Each row was made from one walk, in order. Every step used is in the known rows, and no mark comes twice. Write each row's walk.
Known rows
n > z: [  1.3 -15.4  21.2 -18.5 -32.6   8.0  12.8  12.7  32.0  -0.2  -6.7   8.8
   7.2  -9.8   1.6  28.7 -16.9  12.7  -5.4   5.5  37.1  24.7  -2.4   9.8
  -1.5]
n > z > g: [-21.8 -17.1  29.1  43.7 -14.3  18.2  41.7 -25.2  21.0 -10.8   2.3 -14.3
  55.2 -35.4   9.3   4.4 -39.4   1.8 -11.7  22.2  11.2   9.2 -19.4   8.4
  -2.2]
n > z > r > a > y: [-23.9   6.3  53.9   8.2  -1.9  26.6  10.9  11.0  20.0 -18.5 -42.9 -18.5
   4.9  24.7   2.3  26.8   6.4 -38.6  40.3  -3.2  13.2  27.8 -10.8 -18.7
  11.9]
z > r > a: [  5.4  -8.4   6.9  19.1  39.1  23.3 -36.4  15.6  29.6  -4.4 -28.2 -23.0
 -28.1   6.2  27.3  10.2  11.5 -15.8  77.3  25.0  22.9  43.9  36.7 -16.4
 -12.1]
v > z: [-31.0  -5.8  12.5 -19.9 -20.2  -5.1  38.7  -2.3   1.6  -3.2 -28.6  -0.2
  -0.2  -2.4   9.3   6.5 -56.9  11.9  28.2  17.9  23.2   9.6 -14.7  -5.4
  -9.0]
n > z > g > c: [-38.1   7.8  11.2  62.2 -15.7  32.5  52.6  -6.7   9.8 -24.1 -42.8 -14.8
  70.8 -22.4  16.9  10.9  -1.7 -28.0  17.8  33.1  30.2  14.5 -42.7 -11.0
  12.0]
y > a > j > m > r > z > g: [-33.9 -12.6  -0.5  43.5   4.1  20.6 -28.2 -44.0  -8.5 -15.1 -10.4 -20.2
  44.7 -35.1 -21.6 -13.1  -8.1   2.8  -4.2  -9.8   3.2   7.0 -18.2  -1.7
   7.1]
m > y > a: [ 81.4   4.4  25.7 -67.3 -10.9 -18.9  25.2 -68.4  18.3   5.2 -13.0  50.9
 -59.7  23.4   2.1  -9.3  27.9 -36.7  32.6  11.1  -9.2   3.2  -0.1  23.6
  -9.2]
r > c > g: [  1.0   7.8 -11.7  49.8  -4.2  -7.1  10.3 -17.5  26.2 -12.6 -26.6   0.7
  35.5   8.2  18.8   1.1 -14.0 -26.8 -24.3  44.3   7.2   4.2  17.4 -22.0
 -13.1]
j > m > r: [  5.2   9.6  -9.1 -11.5   0.2 -11.2 -42.7  -2.9 -37.4  30.3   1.0  16.0
  -6.7 -18.4   6.1  13.5  -8.2  22.9 -12.2  -2.4   4.9  28.5  25.3   9.8
   6.5]
j > a > y > m > r: [ 21.3   6.8   9.7  -3.1  14.4 -42.7  -5.6   4.5 -43.1   9.3   8.6   8.6
  21.2   6.9   1.8   9.2  12.4  34.1 -11.4 -14.5 -20.5  -9.3  15.8  12.9
  20.7]
v > z > r > a > j > m > y: [ -1.4   0.9  -5.7 -69.0  -7.6  43.5   6.3 -42.1 -20.2  23.1  15.4  25.5
 -54.8   5.1   9.2  -7.4 -24.6 -27.0  11.0 -29.7  -7.4   1.7 -50.9  30.0
  -7.9]
v > z > g: [-44.9  -9.3  22.6  43.0  -5.3   8.4  59.6 -35.4  -0.4 -13.2 -12.6 -21.0
  50.6 -30.6  14.6 -11.6 -67.6   1.6  11.2  30.8   1.3  -1.2 -28.0  -1.7
  -7.1]
m > r: [ 15.6  -0.5   2.8  -3.4  14.5 -31.1 -44.2  -2.6 -24.8  18.1   1.6  10.0
  -0.1  -8.7  19.9  13.1   3.0  32.6  21.4  21.8  -1.8  28.0  37.0  10.6
   8.4]
a > y > m > j: [ 36.6   6.3  25.0 -48.2 -20.5 -25.8  51.5  56.4 -32.2  11.8  73.3  11.7
  13.4  -7.6   0.7 -29.6  17.3  20.3 -54.5   8.4 -45.2 -65.2 -24.8  13.4
  11.5]
y > m > r > a > j: [ 20.0  -8.6 -44.7  -5.9  15.6 -21.6 -37.8  20.0 -17.9 -14.3  33.2  -7.5
  -6.8  17.5  -8.8 -17.9  24.6   9.4  -1.8 -12.8   1.4 -28.0  -0.7   9.4
  11.4]
a > j > m > r: [ -1.1   5.7 -30.8 -13.2  -3.1 -16.3 -54.1   0.9 -41.6  19.0  22.4  14.2
  -5.8  -8.8 -10.6   0.5   3.1  23.9 -28.9 -18.2   2.9  11.3   9.8  12.9
  15.7]
y > m > r > z > v: [ -2.0  -3.6  11.2  -1.7  32.1  16.0 -54.8  21.5  18.4   6.7  -2.0 -22.5
 -17.2 -24.2  -3.8  21.4 -23.8  56.2  36.2 -21.3 -20.9  23.4  45.7  -1.4
 -11.6]
a > y > m > r > z > g > c: [-46.8  18.9  19.1  68.2  -2.3  31.9  31.6  -6.1 -25.8 -22.4 -51.6 -28.7
  82.6 -26.9   8.2  11.8   6.2 -21.2  24.5  16.2  11.9   3.4 -43.4 -21.0
  23.6]
r > a: [ 26.4  -3.1  -1.2  -0.3  19.2   4.9  -0.2   6.7  28.3   8.2 -26.2  -8.1
 -28.1   3.0  28.2   8.1   1.3 -26.0  50.4  34.1  21.4  12.5  29.2  -4.9
 -25.0]
n > z > r: [-20.7 -18.0  27.5  13.5   1.9  23.7 -36.9  23.1  26.9  -8.2  -4.5 -11.8
  -4.0  -6.0   5.4  26.6  -1.7  23.9  36.6   1.9  29.7  65.3  17.9  -9.6
  13.1]
v > z > r > c > g: [-32.3   2.1  -3.1  58.7   9.2  11.1 -10.1  -9.9  25.2 -32.0 -41.5 -13.4
  46.8  13.9  14.8   1.7 -23.8 -15.2   2.6  32.1  14.2  26.6   7.0 -32.0
  -2.6]
j > a > y: [-15.2  -2.2  16.3   1.8 -17.5 -25.2  61.0 -29.5  23.8  13.5 -13.5  12.4
 -19.6  32.8 -13.2   5.0  17.5 -35.7 -15.3  -6.8  -7.9  -9.8  -8.3   0.6
  -8.0]
c > g: [ 24.3   0.7   7.7  27.5 -12.4 -17.4  37.7 -18.7  31.0  14.8 -20.2   1.1
  41.2 -11.8   2.3   3.2 -20.8 -20.0 -19.6  35.3  -3.9  16.8   8.1  -8.5
  -8.7]
z > r > c > g: [-12.7   4.5  -5.9  63.2   9.9   4.9 -15.3 -10.6  27.1 -21.4 -28.4  -9.8
  35.9  10.9  17.9   2.6  -7.8 -20.4  -5.3  38.7   8.0  26.2  22.4 -29.9
  -4.2]

Write each row's walk
[-10.9  -7.2  11.1  -0.2  16.6  24.3 -30.9  10.8  46.3  12.9  -5.9 -20.3
 -40.2 -23.1  -3.1  20.2 -28.2  30.7  39.8  -6.7 -11.2  27.9  43.4  -6.8
 -27.2] | r > z > v
[-14.1  -7.6  15.7 -17.3 -15.9 -24.5  57.3  -9.2  19.5   7.7  12.4  15.8
 -12.1  33.3 -16.3 -15.9  33.7 -26.1 -29.7  -7.8 -22.9 -29.2 -24.0   7.7
  -4.3] | m > j > a > y
[ 17.3   3.1  -8.7 -63.8  -6.8  37.8   1.5 -41.3 -17.9  34.1  29.6  29.2
 -65.8   1.9  12.4  -5.8  -9.5 -31.5   2.7 -23.7 -13.2   1.1 -35.1  32.9
 -10.3] | z > r > a > j > m > y
[ 13.9   5.8 -28.3 -20.3  -3.4 -22.0 -55.7 -10.3 -34.6   7.0   9.9  21.4
  -9.0   2.1 -21.0  -5.4  18.9  15.8 -24.3 -22.8   5.1  11.4   9.3  11.3
  18.7] | y > a > j > m > r
[ 41.7  -7.5 -36.8 -22.8 -23.3 -43.1  -2.9 -17.3  11.8 -18.3  32.1  21.5
 -36.9  28.4 -37.5 -29.7  42.4 -14.7 -20.2  -7.1   5.3 -27.0  -4.1   5.4
  10.0] | y > a > j
[ 50.1  -2.3   4.8 -49.2 -11.6 -29.6  35.7  59.5 -26.9  18.5  84.0  14.1
   3.3 -18.9   9.2 -34.1  15.2  36.1 -48.7  18.5 -38.0 -60.4  -7.6  18.2
   1.6] | y > m > j
[ 24.6  14.9  42.7  -2.3  -6.7   1.1  42.8  37.6 -18.3  -7.5  -1.6 -13.6
  21.8   3.1   1.3  21.6  -7.0  -0.1  -4.0 -16.4  -2.3 -17.1  -6.2  -7.6
  17.6] | n > z > r > a > y > m
[-54.1   8.5   4.0  72.1   6.6  27.0  34.1 -17.0 -12.8 -23.4 -54.3 -24.9
  77.3 -16.0   1.1   5.4  18.6 -22.5  20.3   5.4  12.6  -0.5 -44.4 -16.1
  16.9] | j > a > y > m > r > z > g > c
[ 13.7  18.3  39.3  -1.9  -2.8  -2.9  51.5  32.6 -28.1  -9.2  -8.7 -16.7
  19.6   5.8   3.3  13.1 -20.4  -0.1   7.7 -11.7  -7.6 -21.7 -10.6 -12.9
  14.9] | v > z > r > a > y > m
[  7.5 -36.3 -40.0 -24.8  11.6 -35.2  24.6  -5.0  39.8  18.3  42.3  24.9
 -34.2  20.8  -6.9 -40.8  47.1   8.6 -27.5   3.8 -15.0 -30.0   3.4  25.2
 -29.2] | m > j > a
[ 37.6   4.9  23.3 -46.2  -8.7 -16.1  43.6  60.0 -25.2   4.7  60.5   5.4
  14.2  -1.7   4.3 -29.9  21.9  11.8 -39.4   7.6 -40.5 -64.2 -24.4  11.3
   7.7] | r > a > y > m > j
[-10.7  19.4  36.0  -2.6  -2.5   9.6   7.4  -1.1 -11.1   1.1 -41.1  -5.1
   3.8  18.0   2.5  20.7   4.4 -39.2  16.2  -5.3   1.3  10.4  -7.3  -9.1
   9.0] | j > m > r > a > y
[-12.5  11.7 -23.3  28.9  20.4 -24.3 -35.0   0.4 -29.5 -24.4  -0.9   9.9
  -4.3  34.0  27.4   4.4  17.4  13.5 -14.2  10.6   3.2 -23.1  32.2  -7.9
   1.2] | j > a > y > m > r > c
[-13.8   9.3 -34.3  45.9   1.5  -5.0 -29.6 -15.2   0.4 -19.9 -16.9   2.2
  48.0  12.7   1.0  -6.4  -4.7 -14.5 -44.7  15.0   4.8   1.7   4.2 -15.4
   3.5] | a > j > m > r > c > g
[ 22.0  10.2 -41.0 -29.0 -41.5  -8.3   6.7 -13.6  -7.0  14.4  24.6  26.8
 -42.5   0.5 -40.1 -17.1  11.2 -24.6 -59.8 -27.1  15.2 -15.9 -10.9   3.2
   0.3] | y > a > j > m
[-28.7   5.3 -15.2  44.9  16.1   7.8 -52.0   9.0   2.2 -22.2  -0.5  -4.8
 -38.6  19.1  40.5   8.6   6.2  -0.6  25.3  40.4  23.7  22.1  48.4 -29.2
  -7.5] | z > r > c
[ 32.6  11.3  15.1  -5.6 -16.7 -38.6  79.6   6.9 -18.3  17.4  21.1   8.6
   1.0   8.7  -8.2   4.0   1.4   0.7 -41.3 -15.0 -20.5 -45.1  -0.5   5.7
   2.3] | j > a > y > m
[ -5.8  -7.9   6.2  -5.3   7.4   3.9 -58.3  12.6 -26.1  12.6 -16.4 -13.6
  10.5 -32.9  -2.8  24.8  -1.9  44.3  23.8 -10.9  13.2  18.1  21.3  -4.1
   5.6] | y > m > r > z
[  1.1   6.6 -46.4 -16.6 -25.0  13.2  -1.3   5.7  -7.5  21.1  21.4   7.3
 -37.8  -6.6 -20.1  -9.2  -5.2 -26.3 -44.8 -21.2  20.3 -13.4 -10.0   1.8
  -9.6] | r > a > j > m
[-24.8  -5.7 -10.2  -4.6  22.2  26.3 -71.0  13.5  21.3   5.5   2.9 -19.1
 -28.7 -18.7 -20.3  13.2 -19.3  43.8  19.5 -37.2 -13.7  26.0  30.4  -0.9
 -10.8] | a > j > m > r > z > v
[  8.4 -13.2 -46.2  -4.5  14.8 -16.7 -47.9  11.1  -4.9 -13.7  24.0  -6.0
 -14.9  21.1  -7.4 -16.8  27.3   0.7   9.1  -5.7   7.7 -14.0   0.2   8.1
   7.6] | m > r > a > j
[-53.7  12.3   6.5  61.9  -9.1  25.9  65.6 -14.7  -5.1 -25.7 -53.5 -19.8
  67.1 -19.5  20.2  -0.7 -21.9 -28.7  34.1  39.5  23.9   7.2 -48.6 -18.5
   8.6] | v > z > g > c
[ 24.5 -30.0 -38.9 -26.5  12.5 -42.0  38.6   9.2  22.5  18.0  55.4  22.7
 -21.8  16.4  -9.3 -42.8  43.6  22.1 -43.6  -6.1 -23.7 -50.2   0.3  27.2
 -23.4] | y > m > j > a
[ 51.2  -6.9 -27.2 -52.1 -20.4 -30.0   2.9 -41.4   4.1 -10.3  37.6  35.0
 -51.3  32.5 -26.6 -31.4  38.0 -23.0 -10.6 -14.9  -9.6 -30.5 -24.5  23.3
   7.5] | m > y > a > j
[ -8.2   4.4 -43.1  -7.3 -14.9  21.5 -19.1  10.6  -6.8  15.3  20.6   0.4
 -37.5  -4.5 -20.3  -9.0   0.5 -21.2 -30.8 -25.7  20.5   1.7  -6.2  -3.6
  -3.2] | z > r > a > j > m
[ -9.4  -5.0  -8.2 -11.2  22.3  21.3 -73.2   2.3  28.7  -7.5  -8.2 -12.2
 -32.1  -8.2 -31.6   6.7  -3.0  35.8  25.0 -42.0 -11.5  25.6  30.2  -1.5
  -8.1] | y > a > j > m > r > z > v
[-19.9  -2.8   4.8  -3.9  25.1  29.4 -64.2  11.1  24.5  12.8 -11.6 -17.9
 -28.9 -26.4  -9.2  22.3 -26.6  42.6  32.2 -25.2 -12.0  37.9  42.0  -3.1
 -17.0] | j > m > r > z > v
[-19.6  -9.1 -14.8 -15.5  -5.2  16.2 -82.6 -10.5 -12.7   1.2 -26.5  -2.1
  -7.6 -17.3 -32.4  11.4  18.1  17.4   9.4 -32.5  26.5  26.6   4.6  -5.5
   7.6] | y > a > j > m > r > z
[-18.2  -7.1  11.1   2.3  34.3  12.6 -40.5   8.7  27.8   0.9 -10.6 -20.4
 -16.2  -4.7 -16.7  17.8 -10.8  44.7  29.2 -39.2 -25.9  16.1  33.1   0.2
 -11.5] | j > a > y > m > r > z > v
[-21.2 -11.2  10.9  12.7  37.8  31.4 -29.0  16.7  26.8 -20.5 -47.7 -28.4
 -12.5  11.6  22.4   8.4 -11.2  -8.8  89.0  16.1  30.6  45.1  15.7 -19.5
  -9.5] | v > z > r > a
[ -6.1   7.9 -11.9  53.0  13.4 -19.1   0.4 -19.5   7.9 -24.6 -31.0   0.9
  60.8  26.9   5.2  -1.5   4.4 -13.3 -36.1  11.7  -7.6  -7.6   6.8 -14.7
   2.4] | j > a > y > m > r > c > g
[ 26.2   6.9 -11.5 -75.4 -28.7  19.9  27.7 -49.8 -26.2  47.8  43.7  43.1
 -66.7  -5.7   9.6  -6.8 -18.8 -28.2 -26.1 -18.6 -18.7 -15.6 -40.0  39.7
 -12.6] | a > j > m > y
[  8.9  -0.1  29.8 -41.3   0.5  -1.9  31.2  64.8 -27.0 -12.8  45.4  -6.1
  24.6   3.3   0.1 -30.4  11.6  20.6 -18.6  -2.5 -34.2 -47.8 -34.6   3.5
  15.8] | v > z > r > a > y > m > j
[ 42.3  23.4  33.6  -7.1 -11.7 -17.5  64.4  27.4 -26.9   8.4   5.6  -5.3
   8.7   0.0   7.3  13.8  -9.7 -10.6 -14.3  -1.5 -13.5 -37.6   0.5  -4.3
   6.9] | r > a > y > m
